What can hang from each mark:
E: P
P: K L
H: L
N: L P
M: E P
K: N
L: E H M P

Every row comes from one small tree of marks. The marks that hang from a mark follow it in brackets, in alphabetical order. Every link used is in the known rows. Which tree was each row made from?
Known rows:
E[P[L[H]]]: [ -5.9  -4.5   4.3 -16.7  19.0  -0.8   9.0 -16.0  -7.3 -23.3   1.4 -17.3
 -17.6   7.2   8.1   7.4 -12.3 -19.6   3.3  -5.2  18.3   2.2 -11.6  -8.8
 -21.9  -6.2   0.9  -5.0 -21.3   2.7  26.6]
K[N[P[L[H M]]]]: [ -0.7   0.5   3.5  11.3  17.0 -17.6   9.5   1.0  29.5 -14.3 -15.1   0.8
 -16.4  45.4 -13.8 -10.5  11.5 -14.5 -13.2  25.5  19.8  -9.7 -29.2  -2.1
 -17.4  -6.3   9.0 -13.0   6.7 -15.0  25.2]
N[L P[K]]: [ 41.8 -12.7 -16.7  19.2  20.7  -2.6  16.3  -6.9  30.6 -18.0   7.4   6.8
 -10.8  18.4  -7.6  15.2 -20.6  17.9 -16.7  12.8  24.7   4.5  11.0 -13.7
  15.1 -10.7  24.4  -1.5   0.4   4.1  27.0]
P[K[N] L[E H]]: [ -3.8   6.3  13.2  -7.9   4.5   5.3   7.3 -22.0   3.7 -31.7  -4.6  -3.9
 -32.2  27.1  -0.3   1.0 -12.0 -21.8 -34.1  31.7  17.8   1.3 -38.9   0.8
 -35.4 -38.5  -6.5 -37.1  18.3  12.3  12.9]
K[N[P[L[E H M]]]]: [ -7.9   2.7   8.7   7.0  13.2 -19.2   9.4   5.6  25.4 -10.7 -10.5   2.9
 -16.0  42.9 -11.2 -13.0   8.5 -18.6 -15.4  31.3  19.9  -8.7 -33.7  -3.4
 -17.9 -11.8   8.6 -15.8   2.6 -14.5  26.0]
E[P[K[N[L]]]]: [ 32.3  -9.6   4.4   2.8  20.2  14.0  18.5 -13.0  -2.1 -26.5  -3.4   2.6
 -17.1  30.3   0.9  21.2 -11.9 -14.5   7.8  -2.5  17.5  -7.3   1.2  -3.7
  -9.8  -7.4  -6.3  -5.9 -11.5   7.2  11.2]
N[L[P[K]]]: [ 30.7   0.3 -11.4  13.4  16.2   5.9   4.7  -5.3   5.4 -25.8  -0.7  16.5
 -20.9  26.3   0.6  28.0 -25.7  -0.4  -5.3   5.4  20.3   8.8   4.8   0.8
  10.5  -9.9  29.6  -4.0   3.4  24.6  14.2]
K[N[L[M[E]] P]]: [ 13.5 -10.2  -9.4  16.3  20.4 -23.7  15.6  12.4  33.0  -7.6 -10.3  18.9
  -9.5  41.8 -15.6   2.4   7.7 -16.8 -11.3  20.7  24.1  -6.7 -10.7  -0.6
   4.2  -2.5  20.1  -7.1   4.4  -7.9  18.1]
K[N[L P]]: [ 24.6  -0.5  -4.8  23.3  20.2  -9.9   4.9  10.2  42.1  -6.6  -9.2  16.1
 -18.5  46.3 -19.8   0.2  12.8  -6.6  -6.8  15.0  16.4  -9.7  -2.9  -1.4
   1.7   3.1  19.9   3.1   5.5  -3.3  26.3]
E[P[K]]: [ 26.7  -9.7   4.5  -3.2  15.2  12.7  15.8 -16.7 -21.5 -28.5   3.0  -6.2
  -7.6  16.8   5.8  19.9 -20.1  -6.5  10.5  -5.5  15.4  -5.1  -5.3  -4.4
 -11.4 -10.8  -9.8  -8.4 -15.7   5.8   4.0]
P[K[N] L[H]]: [ 12.2   2.4   3.6   0.1  11.9   7.7   7.3 -31.9  12.1 -39.3 -15.7  -8.4
 -33.5  32.7  -7.1   7.2  -5.4 -15.0 -30.0  22.0  17.4  -1.3 -31.4   2.7
 -33.9 -27.2  -6.6 -32.2  26.2  12.4  10.8]
H[L[P]]: [  0.7  15.9  -1.2   7.5  26.3 -14.7  -5.5  -2.4 -13.8 -48.2   3.8  -1.3
 -16.9  13.5   2.3  17.6 -11.0  -2.9 -17.5 -11.5   4.8   1.1 -23.0   3.2
  -8.8  -2.7  13.1 -24.8  11.4  14.5   4.1]
P[L[H M]]: [-21.9  -1.0  -6.2 -22.1  12.2 -25.3   6.8 -17.8   2.6 -24.8  -8.0 -18.4
 -10.8  10.2   1.5   3.7 -15.2 -12.6 -24.8  20.2  25.1   5.9 -25.5  -0.8
 -18.5 -20.3  13.0 -31.0   5.9  -3.9  11.1]
L[E H M P[K[N]]]: [-23.1  -1.0  21.9  -8.8  12.3  -5.7  35.2 -14.8 -28.5 -30.4   0.6  12.8
 -16.3  54.4   9.4   7.7 -38.2 -36.0 -20.7  64.0  23.7   9.0 -43.9  -2.6
 -14.9 -43.5   1.3 -44.1   6.3  -9.3  20.4]
M[P[K]]: [ 34.3  -2.0  -5.3  26.3   3.5  13.7  10.2 -17.9 -27.1 -34.2  -1.7   0.0
 -21.0  26.2   2.5  17.8 -24.5   3.8  -2.1   2.7   7.5   3.6 -31.8  -4.7
 -10.7  -4.0 -10.1 -16.3  19.6  32.9 -19.2]
E[P]: [ 11.2  -5.0   4.5  -5.9  16.3   1.8   7.3  -4.1 -16.5 -16.1   4.4  -6.8
  -4.7  14.0   3.6  11.9 -11.3 -10.4  16.9 -10.0  12.7  -6.2  -3.5  -3.3
  -7.9   0.4  -1.1   0.8 -23.6   0.9  10.3]
L[P]: [  5.5  11.2   4.7  14.9  10.2   1.3  -5.4   2.9 -21.3 -23.5  -4.7  10.1
 -13.8  32.3   2.2  10.6 -17.4  -7.3   9.1   6.6  12.1   1.8 -29.0   6.6
  -5.0  -2.8  19.3  -3.2  -4.3  13.6   8.6]
H[L[E M P[K[N]]]]: [-13.3  10.1   9.4  -5.3  21.7 -23.5  14.6   2.8 -21.8 -50.7   3.9   4.2
 -12.3  22.0  11.7  18.1 -25.3 -17.9 -29.9  14.7  18.0   2.3 -35.4   0.3
  -9.8 -27.0   7.5 -49.5   9.8   3.2  -1.4]

Write each row's tree:
[ 42.6  -1.6  -3.9  15.2  12.0  10.6   6.6 -13.8  11.3 -28.6  -9.6  11.9
 -18.6  40.5 -13.2  20.3  -6.5  -2.0 -14.6  13.0  13.8  -8.8  -6.4   8.7
  -6.6 -15.9   1.4 -19.1  22.3  14.1  -5.2] | P[K[N[L]]]
[ 12.6   4.3  12.7  17.8  20.6  20.3  15.0 -31.1 -11.8 -38.5  -8.9  10.8
 -31.9  58.9  -7.3  11.3 -17.5 -18.3  -8.2  34.5   7.8   3.8 -31.6   2.9
 -21.0 -19.2  -2.6 -18.4  21.2   8.2  22.9] | L[H P[K[N]]]
[ -4.2  16.1   9.1   1.6  18.5  -9.7   0.2  -1.4 -26.2 -49.3  13.8   2.9
 -17.8  10.0  11.1  16.0 -24.6  -7.8 -26.2   1.6   7.1   4.8 -31.5  -0.1
 -11.5 -22.2   6.9 -36.4   8.3  17.4   1.5] | H[L[E P[K]]]
[ 21.5 -17.0 -13.0  27.5   0.2   4.6  14.2 -13.3 -48.5 -31.9   3.5  13.0
 -16.1   8.6   5.1  14.7 -22.0 -15.3  -6.6  -2.1   8.7  11.4 -50.8  -0.5
 -12.7 -10.5 -15.3 -18.3  20.8  44.7 -33.7] | M[E P[K]]
[  8.6   1.2   0.8   1.6  15.4   7.6  11.9 -11.8  -0.2 -21.9  14.5  16.9
 -26.3  27.5   3.1  20.0 -33.4 -13.1 -17.5  29.6  16.4  15.1  -0.4  -4.7
   3.4 -25.6  21.6 -13.2   4.2  17.9  29.4] | N[L[E H P[K]]]
[ 17.1  -4.2  -3.9  11.6  10.1  -6.6   8.5  -9.1  11.3 -26.0  -1.1 -11.5
 -10.9  10.3   0.4  -0.5 -14.9  12.4 -17.3  10.8  24.8   1.8 -27.5 -11.5
 -12.0 -17.0  11.0 -12.7  -2.4   1.7  19.1] | N[P[K L]]
[  5.8  -2.1   3.0   6.1   5.3  -8.4   8.4  -2.5   5.2 -19.9   6.7  -8.6
 -10.2   6.4   4.8  -4.3 -19.3   6.6 -19.5  18.2  25.2   3.1 -32.5 -13.2
 -11.8 -25.3  10.6 -15.7  -8.0   0.4  20.5] | N[P[K L[E]]]
[  8.4   3.1   4.5  15.8   3.3  11.4  13.4 -19.4 -13.5 -34.9  -5.2  -1.7
 -39.9  30.1   6.2   5.3 -19.9 -18.2 -18.1  18.3  13.5   8.3 -47.0 -10.3
 -29.2 -18.2 -11.2 -26.1  21.3  32.9   1.9] | M[P[K[N] L[E H]]]
[  0.4 -19.0  -5.8  -5.6   7.4  -6.4   9.8  -8.3 -33.6 -25.1   4.0   2.3
  -6.7  -8.8  10.2  10.7 -13.9 -27.0  -3.0 -11.3  19.5   5.4 -33.4   1.2
 -18.2 -17.1  -5.3 -14.2 -11.3  21.0  -9.1] | M[E[P[K L]]]
[  9.4  -7.0  -1.2 -12.2  17.8   3.3  16.1 -14.0   6.2 -13.5  19.6   6.8
 -18.2  14.4   0.4  18.8 -25.8 -14.0 -14.3  20.2  15.2   8.6  14.9  -9.0
   2.1 -21.7  11.6 -10.3  -4.8   8.3  28.8] | N[L[E[P[K]] H]]
[ -6.8 -15.2  -9.2 -17.2   9.7 -13.6  21.4 -33.4 -14.8 -41.1  -6.4 -12.3
 -12.2   5.8   6.0  14.0 -28.1 -16.5 -35.8  23.3  29.0  11.4 -37.4  -0.3
 -24.5 -39.6  -1.2 -46.1  18.1   8.5  -4.7] | P[K L[H M[E]]]
[ -2.3 -18.3  -1.6  -3.8  12.5  -2.8  14.2 -13.8 -25.4 -26.0   0.4   4.6
 -13.9   4.9   3.5   7.2  -7.5 -35.3  -6.7  -1.3  17.2   4.6 -34.8   0.9
 -24.9 -17.7 -10.0 -16.0  -4.2  16.8  -1.1] | M[E[P[K[N] L[H]]]]
[ -1.1  -6.5   1.0  -1.4   6.5 -19.4  17.8  -1.6   3.0 -21.1   3.4 -10.7
  -4.3   8.7   8.1  -2.3 -25.7   4.1 -23.1  25.0  32.5   4.3 -33.4 -14.0
  -8.3 -29.4  12.9 -25.5  -9.7  -7.2  17.8] | N[P[K L[E M]]]
[  7.1 -11.8  -6.9 -18.8  13.8 -16.4  21.5   4.1   0.7 -12.3  11.9   7.2
  -2.2  10.1   9.5  23.4 -33.0 -13.1 -11.2  16.1  30.9   5.5  11.4  -6.7
  13.9 -22.8  21.2 -19.3 -16.6   2.4  10.4] | N[L[E[P[K]] M]]
[ -4.7 -23.7  -7.6   3.3  15.3 -13.0  37.8 -30.3 -29.5 -32.1  -3.0   3.8
 -10.2  34.5  -3.0  11.8 -22.2 -29.7 -21.7  37.0  16.4   9.9 -42.1  -2.8
 -15.8 -21.8 -16.1 -39.5  29.2   4.4 -11.0] | L[H M[E P[K[N]]]]
[ 10.7   2.8   8.7  12.1  17.9  19.4  14.7 -33.8 -22.1 -39.1  -0.4   4.6
 -25.8  44.2  -1.6  15.2 -28.1 -10.2  -8.3  30.8   8.3   9.2 -27.9   0.2
 -16.1 -21.6   0.1 -17.8  17.3  10.6  20.3] | L[H P[K]]
[  4.0 -16.1 -12.2  17.2   3.1   2.0  16.3 -25.1 -38.7 -38.6   0.7   3.0
 -28.9   2.2   9.8   9.5 -22.7 -24.4 -18.7   2.5  13.5  19.1 -58.1  -7.4
 -25.8 -17.5 -13.9 -24.9  23.1  46.8 -16.8] | M[E P[K L[H]]]
[ -3.2  -8.0  -6.7  -8.9  28.3 -30.7  17.8  -7.3 -16.3 -48.2   1.3  -2.8
  -2.7   6.9   2.2  20.2  -8.7 -18.3 -28.1  -5.6  15.1  -2.9 -23.9   2.8
 -11.1 -14.5  -3.8 -44.4  12.7   1.1 -14.1] | H[L[M[E[P[K[N]]]]]]
[-12.9  -9.1   2.6 -24.1  20.1 -11.0  18.8 -15.4  -8.7 -24.0  -2.0 -18.3
 -10.6   9.0  10.7  10.2 -18.5 -21.8   0.9   2.0  25.8   3.0 -11.9 -10.7
 -18.4 -10.5   2.2 -14.0 -23.1  -5.5  23.1] | E[P[L[H M]]]
[ -0.7  -6.8 -13.7   0.1  23.0 -29.9  16.3 -10.4 -27.5 -52.5   4.7  -4.5
  -5.5   1.1   5.9  21.9 -19.0  -9.7 -31.2  -6.6  13.1   5.2 -32.7  -0.7
  -8.4 -12.6  -3.1 -46.7  23.0  14.7 -24.4] | H[L[M[E P[K]]]]
[-21.3 -19.0  -9.1 -16.9  15.9 -28.9  23.4 -21.8 -22.9 -18.3   4.4  -1.2
   7.5  18.1  -7.4   7.4 -16.5 -23.5 -22.1  34.2  16.2   6.4 -27.8   6.0
  -8.4 -23.7  -1.4 -34.7  15.6 -13.3  -4.6] | L[H M[E]]
[ 16.2 -15.5 -20.3   5.7  23.5 -29.6  21.1   7.2  32.3  -7.3   4.1   4.0
   1.6  18.0  -5.0  11.6 -19.1   9.4 -13.5  19.0  32.8   5.1  11.3 -14.1
  22.1  -5.8  35.3  -4.6  -9.8 -13.1  28.5] | N[L[M] P]
[-37.7   2.7   3.7 -30.5   4.4 -27.7   7.0  -8.3  -5.7 -17.0   3.1 -14.6
  -9.8   5.0   8.4  -1.9 -21.7 -20.7 -29.2  30.6  25.8   8.8 -33.3  -2.8
 -19.8 -32.5  13.0 -36.4  -1.8  -4.0  13.8] | P[L[E H M]]
[  6.2   0.4 -10.5   0.4  25.3 -25.2  15.1 -12.3 -16.5 -53.5   2.2 -11.2
  -7.9   9.1   4.2  23.8 -20.2   0.4 -29.2  -4.3  12.1   1.7 -22.8  -3.3
  -6.9 -10.5  -0.8 -45.3  22.4   9.4 -17.1] | H[L[M[P[K]]]]
[ 25.5 -27.7 -23.4   9.9  20.7 -22.5  31.6  -3.3  16.9 -18.1   6.0  10.0
   1.2  12.1  -1.3  17.5 -27.1   3.6 -22.5  20.7  35.6   9.7  -0.2 -13.2
  18.3 -20.2  24.1 -15.7  -1.2  -2.2  15.4] | N[L[M[E]] P[K]]
[-20.6   0.4  19.6 -21.0  11.1   1.0  13.0 -14.0 -21.5  -9.6  24.1  -4.6
 -10.5  16.7   3.4  -1.3 -19.3 -24.3  -6.3  29.1   5.5   3.1 -15.0  -8.1
 -17.8 -23.4  -8.5 -14.2 -13.4  -7.6  27.5] | L[E[P] H]
[ 12.1  -6.1  -2.0   8.9  14.9  -3.2  12.9 -20.8  13.2 -27.6   1.4 -13.5
 -15.6  15.0  -2.6  -1.8 -15.6   9.1 -22.6  20.6  21.8   4.7 -26.5 -14.3
 -15.4 -20.1   6.6 -14.3   4.7  -3.1  27.6] | N[P[K L[H]]]
